Each row comes from the steps of one path. Every step used is in the known rows, and no mark comes twice. Write the path behind each row, first mark first.
Known rows:
kefez/bazari/mina: [-3.0  3.0  3.3 25.6  3.9 -7.5  6.4 -4.1 -5.3 -2.5 10.1 -5.7  2.6  2.4
 11.6 37.0 11.7 49.0 16.4 10.1]
vokig/mina/bazari/reron: [ 20.4  13.8  10.7 -30.1   8.0  -1.0   2.5  12.5  30.9  -1.6   0.1  -1.4
 -42.1  36.7   1.2  -1.1  27.7  14.7  -0.5  11.1]
kefez/vokig/reron: [ -4.1  -2.1  -2.8   6.5  16.6 -11.0   9.7  -0.1  -0.8  23.0   2.7   4.2
 -28.2  12.0 -23.5 -36.9 -13.0   4.1   6.6   3.4]
bazari/reron/lasol/kefez/vokig: [ 22.7 -18.5  -4.5 -16.1 -23.0   0.7  -6.0  -3.2 -10.6  32.3 -20.9 -20.7
 -35.3  -0.6  -9.8 -14.5  -0.1  24.1  36.9 -31.6]
mina/bazari/reron/lasol: [ 24.9  18.7   9.4  -9.2   8.5   9.9  -7.9   7.1  -0.4   2.1 -22.6 -18.5
 -48.6  23.3  -0.9 -27.3  40.4  -1.3  14.2  -4.1]
vokig/mina/bazari/reron/lasol: [ 35.3   8.0   2.3 -21.0  -7.0   7.7 -10.0  10.7  15.9  11.6 -10.4 -13.1
 -68.2  34.3  -1.9   1.2  36.1  12.5  12.4  -9.5]
lasol/kefez/bazari/reron/vokig: [ 10.0 -14.2  -0.5  12.1  11.3   7.0  28.6 -17.6  14.1   8.9   4.7 -21.8
 -38.9 -18.0  22.9  -3.4  -6.5  16.1  33.6   7.4]
lasol/mina/bazari/kefez/vokig: [ 16.5  24.6 -11.7 -10.5   5.1   5.5 -31.6   6.6  -2.9  -4.7   5.8  17.6
 -19.0  15.5 -51.3 -47.8   8.6  44.6  -0.9 -31.2]
reron/lasol/kefez/bazari/mina: [ 20.3 -22.4 -14.6  28.6 -16.0  10.3 -24.4 -13.7 -10.0  15.5  -1.4 -26.8
 -22.1  -9.5   9.6  52.2   1.9  62.8  29.9 -27.6]
reron/lasol/mina/bazari: [ 25.3  29.4  -8.7   9.0   3.6  15.1 -41.1   6.3  -5.2 -13.0  -3.2   4.7
 -22.7  12.6 -23.3 -19.1  10.8   8.5   7.3 -47.5]
vokig/reron: [  5.4 -11.3  -2.5  13.9  19.4  -3.3   7.3 -11.6  15.0  12.0   8.7  -8.5
 -22.7   7.8  -2.7 -18.3  -5.3 -15.2  -3.2  19.3]
mina/bazari/reron/lasol/kefez/vokig: [ 24.3  10.0  -0.1 -22.9  -3.0  14.0 -20.4  13.2  -7.6  19.6 -29.4 -17.9
 -50.3  12.4 -21.2 -36.0  18.8  33.1  24.3 -36.2]
kefez/vokig/mina/bazari/reron/lasol: [ 26.2  14.9   0.8 -24.6 -11.1   1.9  -9.5  23.4  -0.8  22.2 -16.8  -0.4
 -66.2  37.0 -22.2 -20.1  29.8  33.2  21.8 -25.1]
bazari/reron/vokig: [ 17.2 -10.2   6.5  12.3   9.8  -3.8  46.1 -17.4  21.0  -6.4   0.5  -1.2
 -34.5   6.1  19.9 -17.9  11.5 -20.8  22.5  20.2]
lasol/kefez/vokig/reron: [  5.1 -19.9 -12.4  -1.1  10.5   0.2  -5.7  -7.5   6.4  26.8   0.5  -7.6
 -26.4  -0.7 -24.2 -27.6 -29.4  18.9   7.5 -13.1]
lasol/kefez/vokig/mina/bazari: [ 12.3   4.3 -14.6 -32.4  -1.1  13.8 -32.7  24.0   9.0  12.5  -4.2   9.1
 -34.4  20.7 -34.4   1.1 -10.6  54.3  -4.0 -43.2]
lasol/kefez: [  9.0 -18.2  -9.2  -8.5  -8.7  10.5 -14.8  -7.9   9.9   4.8  -1.1 -12.4
   0.2 -12.0   0.5  14.4 -14.9  13.2   0.0 -14.8]
mina/bazari: [  1.8  27.2   6.0  -9.1  20.0  12.9 -16.8  14.6   2.2 -12.7  -7.9   2.7
 -16.9  13.7 -11.4 -22.9  18.6   6.5 -13.4  -6.0]
lasol/mina/bazari/kefez/vokig/reron: [ 20.8  12.7 -13.2   0.7  27.3   3.6 -24.5  -3.4  12.9   4.8  13.3  10.4
 -45.8  22.4 -53.1 -62.8   1.9  30.4  -2.7 -11.4]
lasol/mina/bazari: [ 12.8  38.6  -0.4  -1.7  18.5   7.0 -27.8   9.5   9.8 -24.4   7.9  14.6
   0.0  13.4 -22.4 -18.9   0.3  11.6  -4.1 -27.9]
reron/lasol/mina/bazari/kefez/vokig: [ 29.6  16.2 -20.3   1.9  -9.0  15.7 -44.9   7.2 -14.6   7.1  -4.9   7.6
 -40.6  10.2 -53.7 -46.2  16.9  44.2  11.8 -52.1]
vokig/kefez/bazari: [ -1.4  35.2   2.7  22.9  41.5  -2.4  -9.5  14.5   1.6  14.4  -7.3 -16.7
 -25.1 -16.2   7.5 -15.7  -8.3  40.2  20.0   8.6]
mina/bazari/kefez/vokig/reron/lasol: [ 24.1  -6.1 -15.9   5.3  13.7  18.8 -28.7   3.0 -12.1  30.2 -14.5 -12.5
 -81.9  21.0 -48.5 -63.2  25.0  22.0   1.2  -7.7]
mina/bazari/reron/vokig: [ 18.1  16.8  10.8   2.6  30.8   8.1  31.8  -2.3  21.7 -17.7  -7.6   3.1
 -50.0  19.9   9.2 -39.6  27.2 -14.7  10.4  14.5]
reron/bazari/mina: [ 27.6  -9.6  -3.0  23.3   1.0  -0.4  20.2 -14.0  15.3 -11.7  -6.2  -2.3
 -12.2   2.8  11.8  47.7  11.6  16.6  17.8  17.4]

Which path is each row?
[ 33.7 -17.6 -20.0   0.8   7.3  24.5  -0.9  -3.1  31.1  -4.7   9.6   9.2
 -72.0  23.9 -13.8  -4.5  22.3  15.0 -10.0   1.7] | reron/vokig/mina/bazari/kefez
[ 32.5 -34.1 -15.3  21.4   6.5  -0.9  12.1 -20.0  22.7  15.4  -5.0 -11.7
 -37.7   4.1 -10.0  22.0 -17.1  37.1  24.2   3.3] | lasol/kefez/vokig/reron/bazari/mina
[  7.2 -14.6  -5.0  18.0  -0.9   2.4 -10.4 -10.4   3.7   3.6   9.1 -16.4
   2.0  -8.1  14.3  50.6  -2.7  63.1  16.7  -5.2] | lasol/kefez/bazari/mina
[ 14.6   6.6  -4.7 -11.3  11.0  17.4 -21.9   3.2   6.3  -4.5  -4.8  -2.9
 -34.1   9.4 -19.5 -26.3  31.1  18.1 -18.2   6.5] | mina/bazari/kefez
[  5.9  23.5  -3.2  46.3  49.2   6.6  17.6   2.9  11.1   8.3  -2.0  -6.8
 -47.9 -17.9  14.0 -23.3 -12.8  23.8  28.7   9.7] | reron/vokig/kefez/bazari
[  5.1 -11.3  -9.8  -7.4 -14.2  -0.7  -4.4  -1.1 -10.7  16.6  -3.9   2.8
 -19.1  -0.3 -31.4 -25.6   7.5  31.5   4.2  -2.7] | bazari/kefez/vokig
[ 12.3 -17.0 -19.8  -4.2 -24.7  13.7 -27.2   3.6 -21.8  29.0 -19.2 -11.8
 -25.1  -7.8 -24.9  -4.5 -15.2  32.5  21.9 -51.9] | reron/lasol/kefez/vokig
[ 18.3  -4.1  -6.5  17.8  25.2   6.2  21.1 -14.0  18.1  11.2  -1.5 -15.4
 -44.1  -2.7  -0.2  -5.6  -5.1 -22.5   7.8  29.3] | vokig/reron/bazari
[  6.2  10.6  -5.0 -18.0  11.9  12.0 -20.4  13.9 -10.2   6.4 -11.0   8.4
 -34.0  14.0 -42.3 -47.2  24.9  38.9  -8.7  -8.0] | mina/bazari/kefez/vokig
[ 30.3 -21.6 -23.8 -12.6 -21.2   6.6   6.6   1.0  12.8  24.3  -1.4   1.6
 -52.8   1.5 -31.4  15.3   2.3  40.5  14.6   2.1] | reron/bazari/kefez/vokig/mina
[ 11.0  -4.8   0.4   9.8   7.1  -4.3  40.8  -6.0  22.2  12.3  18.0  -4.7
 -55.2   7.1  22.0  13.6   4.6  14.6  30.9  18.0] | kefez/bazari/reron/vokig/mina
[ 23.7 -11.3  -6.2  29.8  15.9 -10.9  28.1 -13.5  12.2  10.3  -3.8   0.6
 -38.9  16.8 -13.0  11.5  -1.1  24.5  24.4  20.4] | kefez/vokig/reron/bazari/mina
[ 29.7   3.2   8.8  26.0  37.7  -7.3  40.8 -11.1  36.1  -1.5 -11.9  -8.0
 -54.8   2.0  22.8 -34.3   4.4  -6.1  34.8  24.8] | bazari/reron/vokig/kefez
[ 45.4 -12.7  -7.3 -29.6 -14.9  19.2 -27.2   5.1  24.4  16.2 -10.9 -25.3
 -66.3  24.0  -3.9  13.6  19.9  26.0  13.0 -27.7] | vokig/mina/bazari/reron/lasol/kefez
[  9.9 -11.3 -12.6  18.4   1.0  -1.2  -3.4  -0.2 -17.7  35.3  -8.4  -7.9
 -50.6   9.5 -27.7 -36.7  -5.0   3.8  17.1 -17.0] | kefez/vokig/reron/lasol
[ 45.3  -6.0 -20.3  16.9  13.4  19.0 -38.6 -16.8  12.8   6.2   8.9 -13.9
 -66.0  16.5 -35.8 -42.9  18.0   6.3  -0.1 -15.0] | vokig/reron/lasol/mina/bazari/kefez
[ 34.6   2.0  -0.4   7.5 -14.5  -9.3  -4.5 -14.0   5.3   2.2   3.3 -11.0
 -16.8   7.5  -0.1  -5.1   8.4  -1.7  35.2 -22.1] | bazari/reron/lasol/mina
[ -6.4  16.8  15.8  -1.5   9.0 -10.3  19.3   0.1  -1.7  12.3   4.1 -19.7
 -17.5  -2.7  16.0  -7.5  13.7  18.8  23.7  25.3] | kefez/bazari/reron
[ 33.9 -27.5 -15.6  13.5  15.7  12.7  14.0 -27.3  25.9  15.7   1.4 -23.8
 -64.1  -5.7 -11.0 -11.7   6.8 -10.0   1.8  41.3] | vokig/reron/bazari/kefez
[ 20.6  38.3  14.9 -12.1  18.9  -5.4  -4.5  -0.4  22.0 -21.8   4.0   4.6
  -9.4  20.5  -8.3 -31.4  16.8   7.9   9.4  -5.9] | lasol/mina/bazari/reron
[ 25.7  -4.7 -23.1 -22.5 -20.0  23.5 -46.2  25.1  -5.3  25.2 -15.8  -3.7
 -56.5  19.5 -37.1   3.0  -3.7  52.1   9.2 -62.7] | reron/lasol/kefez/vokig/mina/bazari
[ 16.4 -22.0 -14.9  12.7  -5.5   6.4  20.5  -4.9  25.4   0.6  14.7  14.4
 -39.0  11.3   6.0  20.6 -10.6  -3.6   8.7  -7.5] | reron/vokig/mina
[ 10.1  25.4  19.3 -20.1  23.4   1.4   6.0  11.1  12.9  -8.7 -11.4  -6.2
 -25.4  23.7   2.6 -30.8  36.1   0.8   0.9  17.0] | mina/bazari/reron
[ 31.5  17.1 -11.8  21.1  23.0  13.5 -32.1  -4.8   9.3  -0.6   4.9  -6.2
 -47.1  20.0 -28.2 -35.2   3.4  -4.6   3.9 -27.8] | vokig/reron/lasol/mina/bazari
[ 13.8  19.1   6.1  40.8  36.6 -11.1  -1.3   2.3  13.2   3.2  -0.4 -11.8
 -16.3  -1.2  18.4  18.8   4.4  66.8  27.0  16.4] | vokig/kefez/bazari/mina
[ 10.6   2.2  -8.7  14.7  19.9  -0.3  21.6  -3.0   1.4  21.8  -8.4  -2.8
 -43.7  -0.2 -22.4 -28.2 -13.6  -0.5  16.6  13.8] | kefez/vokig/reron/bazari
[ 40.1   5.6 -18.6   6.6  -1.8  21.3 -45.9  -4.2   1.7  -6.4   0.0  -5.3
 -39.5   9.9 -32.8 -25.7  23.2  23.2   3.7 -36.0] | reron/lasol/mina/bazari/kefez
[ 28.7 -17.1 -13.0   3.0  -4.0  15.1   7.9 -15.7  10.3   5.9  -7.1 -15.6
 -34.8 -14.1  -7.3   7.6  15.9   4.6   5.6  22.1] | reron/bazari/kefez
[ 43.1  41.7   8.4  24.5  60.7  -0.3  13.4  -2.7  46.8 -25.2  -4.5   6.8
 -53.7  16.3   4.9 -55.7   6.3   5.2  28.2  -5.1] | lasol/mina/bazari/reron/vokig/kefez
